Each row was made from one walk, in order. Every step used is in the known rows, and no mark comes twice. Write each row's walk.
In the rows, 128 means zero.
Known rows:
kipuz-rilig-deme-gafuzov: [ 84 147 103  96 137 151 108 124 109 134 128 129 160 133 144 122 163 129
 139 123 124 129 188 116 135 132]
gafuzov-kipuz: [142 116 141 118 150 125 166 128 136 126 136 134 123 138 109 132 123 129
 113 130 153 132 121 136 112 137]
rilig-deme-gafuzov-nesupem: [138 124 137 146 134 180 162 114 122 132 104 105 192 124 133 157 116 113
 143 119 136 123 160 133 134 158]
deme-gafuzov-rina: [157 135 138 105 134 127 101 103 127 130 127 104 168 147 138  97 105 130
 153 144 115 152 129 127 116 143]
nesupem-gafuzov-rina: [146 141 147 119 127 112 103 122 152 120 143 120 136 147 133 126 127 119
 134 146 134 173  95 139 144 115]
rina-kipo: [ 87 122 115 137 138 112 145 143 130 113  94 149  81 141 105 123 127 133
 135 112 109 141 147 136 119 139]
rilig-deme-gafuzov-kipuz: [130 143 130 142 133 153 151 127 124 124 121 117 189 129 122 142 129 132
 119 135 160 103 133 127 123 155]
kipo-deme-gafuzov-gogu: [215 108 134 127 158 100 145 141 145 134 139 114 148 147 137 138 111 117
 147 147 170 122 144 122 141 132]
rilig-deme: [ 68 135 122 103 136 165 174 128 129 136 121 142 142 117 118 152 131 120
 133 123 108 133 127 144 131 145]
gafuzov-gogu-kipuz-rilig: [ 72 105 125  84 127 116 134  96 123 133 178 127 121 117 128  92 149 119
 101 120 145 131 148 136 118 109]
deme-gafuzov-kipo-rina: [247 117 152 127 164 140 125  90 126 129  92 130 131 202 149 115 110 149
 136 139 121 121  99 137 101 143]
gafuzov-kipo: [118  99 148 125 166 138 152 113 136 135 113 142 103 164 115 127  96 132
 127 120 147 124 117 142 113 138]
gogu-kipuz: [ 91 136 121  98 152 153 165 130 167 124 123 135 133  95 106 115 128 131
 118 124 107 131 129 150 112 134]
deme-gafuzov-kipo: [152 115 143 137 174 147 119 111 146 128 100 125 150 170 126 123 102 141
 142 126 162 113 145 129 111 144]
kipuz-rilig-deme: [ 50 129 108  82 132 145 143 127 102 142 145 147 116 127 132 125 157 121
 124 116 111 140 161 128 136 126]
kipo-rina-rilig-deme-gafuzov-kipuz: [205 149 114 146 101 131 132 121 110 123 126 121 145 112 143 130 145 145
 114 135 111 110  88 120 120 132]
kipo-gafuzov-rina-rilig-deme: [ 68 151 127 140  85 114  94 119 121 135 158 116 139  67 142 101  96 130
 129 132  91 148  86 130 135 115]
deme-rilig: [ 71 132 127  61 142 189 103 148 141 136 117 151 113 129 112 163 128 121
 138 122 106 120 169 125 120 121]
rilig-deme-gafuzov: [100 151 117 115 143 175 140 126 137 128 108 125 188 121 128 147 136 129
 148 129 122 121 156 132 130 150]
gafuzov-gogu: [106  97 148  99 140 134 157 100 137 132 153 129 136 140 123 138 122 112
 133 127 156 138 128 142 122 125]
rina-rilig: [ 92 128 106 110 136 132 130 144 158 127 130 140  96  82 113 131 136 130
 140 110 111 147 140 129 126 110]
kipo-rina-rilig-deme: [145 139 108 106 106 141 154 124 112 134 123 146  96  99 139 140 147 133
 126 123  59 137  80 138 131 121]
rina-kipo-gafuzov: [ 89 141 128 160 147 100 116 144 150 108 102 145 107 131 120 114 114 142
 133 120 121 145 150 136 117 126]
kipuz-rilig-deme-gafuzov-nesupem: [117 119 123 128 129 157 128 116  90 138 126 109 165 136 147 131 143 113
 133 112 136 129 193 117 137 141]
kipuz-gogu: [105 101 144 109 116 124 120 119 129 144 135 136  92 140 120 127 143 133
 144 117 123 143 101 119 107 109]
rina-rilig-deme-gafuzov-kipo: [ 88 130 112 162 125 154 112 128 128 132 108 123 141 104 125 131 112 141
 134 111 144  93 129 121 130 133]
rina-kipo-deme-rilig: [115 124 106 120 129 112 116 208 117 129  89 162  35 140 106 152 109 124
 133 123  99 108 163 112 141 127]
nesupem-gafuzov-kipo-rina: [231 123 159 141 158 124 131 113 154 119 110 146 101 202 144 144 131 138
 118 140 139 144  66 149 128 114]
nesupem-gafuzov-kipo-deme: [210 115 144 165 177  89 145 177 172 127 114 144  82 170 124 152 107 125
 122 141 181 129 100 133 158 116]
gafuzov-deme-rilig: [ 99 135 131  74 121 174 126 137  86 140 138 145 103 130 108 158 143 104
 118 138  89 112 173 113 136 138]
nesupem-gafuzov-kipo-rina-rilig: [212 127 136 158 133 110 104 130 158 117 118 144  75 152 142 139 142 144
 117 127 131 141  66 135 136  93]
gogu-kipuz-rilig-deme: [ 25 142 100  87 123 147 149 126 116 136 146 140 125  90 124 104 159 126
 101 116  97 122 145 138 128 128]
kipo-rina-rilig-deme-gafuzov: [177 157 101 121 113 151 120 121 124 127 109 128 145 106 149 136 151 142
 141 130  74 128 110 126 129 127]

Which walk is each row?
[148 115 127 138 110 135 149 108  99 141 116 146  75 131 139 130 112 140
 113 118  88 114  55 140 122 126]
gafuzov-kipo-rina-rilig-deme
[119 138 133 161 104  77  95 142 132 104 116 128  93 157 122 113 127 127
 129 133 125 165 102 134 142 121]
nesupem-gafuzov-rina-kipo
[ 83 136 128 126 114 164 149  98 138 126 143 105 213  99 125 128 128 123
 116 133 149  94 127 142 126 145]
rilig-deme-gafuzov-gogu-kipuz
[110 123 120 173  62 118  88 136 105 137 146 109 131  88 123 129 153 146
 124 115 154  97  91  93 117 109]
rina-rilig-deme-gafuzov-kipuz-gogu
[158 116 107 151 150  68 168 189 132 122  93 152  44 140 109 127 111 127
 134 125 109 135 136 131 139 139]
rina-kipo-deme
[ 81 118 120 103 118 136 108  96  95 138 162 116 176 144 149 124 156 117
 131 125 161 119 175 116 136 124]
kipuz-rilig-deme-gafuzov-gogu
[224 125 113 191 148  57 146 189 123 111  95 127  92 154 112 117 111 140
 122 137 162 106 142 112 129 150]
rina-kipo-deme-gafuzov-kipuz
[ 77 151 130 142 107 129  87 154  84 119 119 148  85 130 113 133 128 120
 112 134  89 108 182 108 132 132]
rina-kipo-gafuzov-deme-rilig
[150 116 163 147 158 141 145 115 154 127 124 119 150 124 136 135  96 117
 132 122 142 156 148 140 119 128]
kipo-gafuzov-nesupem
[187 130 114 100 131 123 137 125 138 128 124 145  79 113 137 123 143 137
 134 124  70 156  98 135 117 109]
kipo-rina-rilig
[ 59 140 105 142  91 153 124 114 142 123 153 103 188  47 124 124 136 128
 116 119 140  91 127 128 133 122]
rina-rilig-deme-gafuzov-gogu-kipuz
[153 115 159 163 104  97  99 143 148 123 155 127 109 153 118 148 165 135
 112 129 193 137  77 113 126  92]
nesupem-gafuzov-kipuz-gogu
[156 151 136 135 141 124 150 140 136 116 144 135 128 136 118 154 173 106
 118 147 133 150 143 130 161 128]
nesupem-gafuzov-deme
[142 111 170 157 112  92 100 118 133 134 157 125 119 138 128 113 125 145
 116 131 169 130  83 113  97 102]
kipo-gafuzov-kipuz-gogu
[131 118 119 117  97  82  95 182  84 137 110 140  31 152 116 118  82 120
 129 137  81 121 119 112 140 131]
gafuzov-rina-kipo-deme-rilig
[210 133 106 137 122  70  96 162 133 136 134 104 103  95 140  95  96 130
 154 144 107 143 115 107 144 120]
kipo-deme-gafuzov-rina-rilig
[152 128 121 115 153 112  98 125 118 125 142 121 144 154 134 102 155 138
 119 128 166 127 184 107 115 124]
deme-gafuzov-kipuz-rilig
[ 71 132 106  79 148 129 133 125 140 130 144 139 106 107 121  89 155 131
 108 117 107 139 164 135 115 116]
gogu-kipuz-rilig
[175 129 120 127  91 137 122  94 107 130 142 116 161 115 155 137 145 130
 134 132 111 117  94 126 131 120]
kipo-rina-rilig-deme-gafuzov-gogu
[119 158 134 102 119 167  98 160 122 123 140 144 120 135 113 181 171 102
 115 146 120 122 170 111 162 115]
nesupem-gafuzov-deme-rilig
[ 87 114 147 167 126  88 114 113 135 111 135 133 120 143 127 115 106 130
 125 124 156 136 135 136 118 120]
rina-kipo-gafuzov-gogu
[196 121 126 133 151 104 155 141 163 128 141 108 158 112 127 116 110 122
 123 147 158 105 132 133 134 133]
kipo-deme-gafuzov-gogu-kipuz
[ 74 123 138 110 133 102 102  97 142 127 185 122 146 107 143  82 136 128
  99 129 155 134 150 135 117  96]
kipo-gafuzov-gogu-kipuz-rilig
[ 99 124 136 119 123 161 141  98 124 131 140 112 205 133 135 149 129 117
 139 132 161 111 142 133 134 143]
rilig-deme-gafuzov-gogu
[131 119 145 159  87 130 116 118  99 139 138 111 159 139 126 135 144 140
 125 128 162  96  93 106 110 132]
rilig-deme-gafuzov-kipuz-gogu
[201 126 145 133 141 159 143  88 102 136  93 131 149 188 153 131 111 144
 128 138 113 102  83 140 113 155]
rilig-deme-gafuzov-kipo-rina
[ 82 155 116 143  78 117  96 141 135 124 153 118 128  82 133 138 136 120
 127 131 115 154  81 129 164 105]
nesupem-gafuzov-rina-rilig-deme
[252 109 136 154 169 118 165 160 143 135  99 107 137 139 135 143  96 113
 150 133 145 134 162 122 140 148]
kipo-deme-gafuzov-nesupem
[ 47 139  99 117 114 152 149 144 136 133 129 140 114  66 115 147 137 126
 132 110 101 129 125 131 138 122]
rina-rilig-deme
[122 125 134 118 140 144 133  99 159 119 142 105 194 112 124 113 127 128
 123 134 157 111 144 139 113 132]
deme-gafuzov-gogu-kipuz
[120 114 148 191 137 105 136 134 133 111  97 126 110 136 125 122  92 126
 129 111 130 147 154 137 119 135]
rina-kipo-gafuzov-nesupem
[116 146 132 113 111 146 118 100 102 137 128 104 184 133 140 112 107 125
 146 143 106 134 113 130 128 154]
rilig-deme-gafuzov-rina
[101 117 130 134 105  84 124 119  95 122 114 128  76 152 118  89  98 129
 132 124  92 155 104 136 118 144]
gafuzov-rina-kipo
[ 82 127 111 137 100 145 114 115 129 129 149 110 178  83 133 144 139 122
 139 119 151 109 142 119 141 121]
rina-rilig-deme-gafuzov-gogu
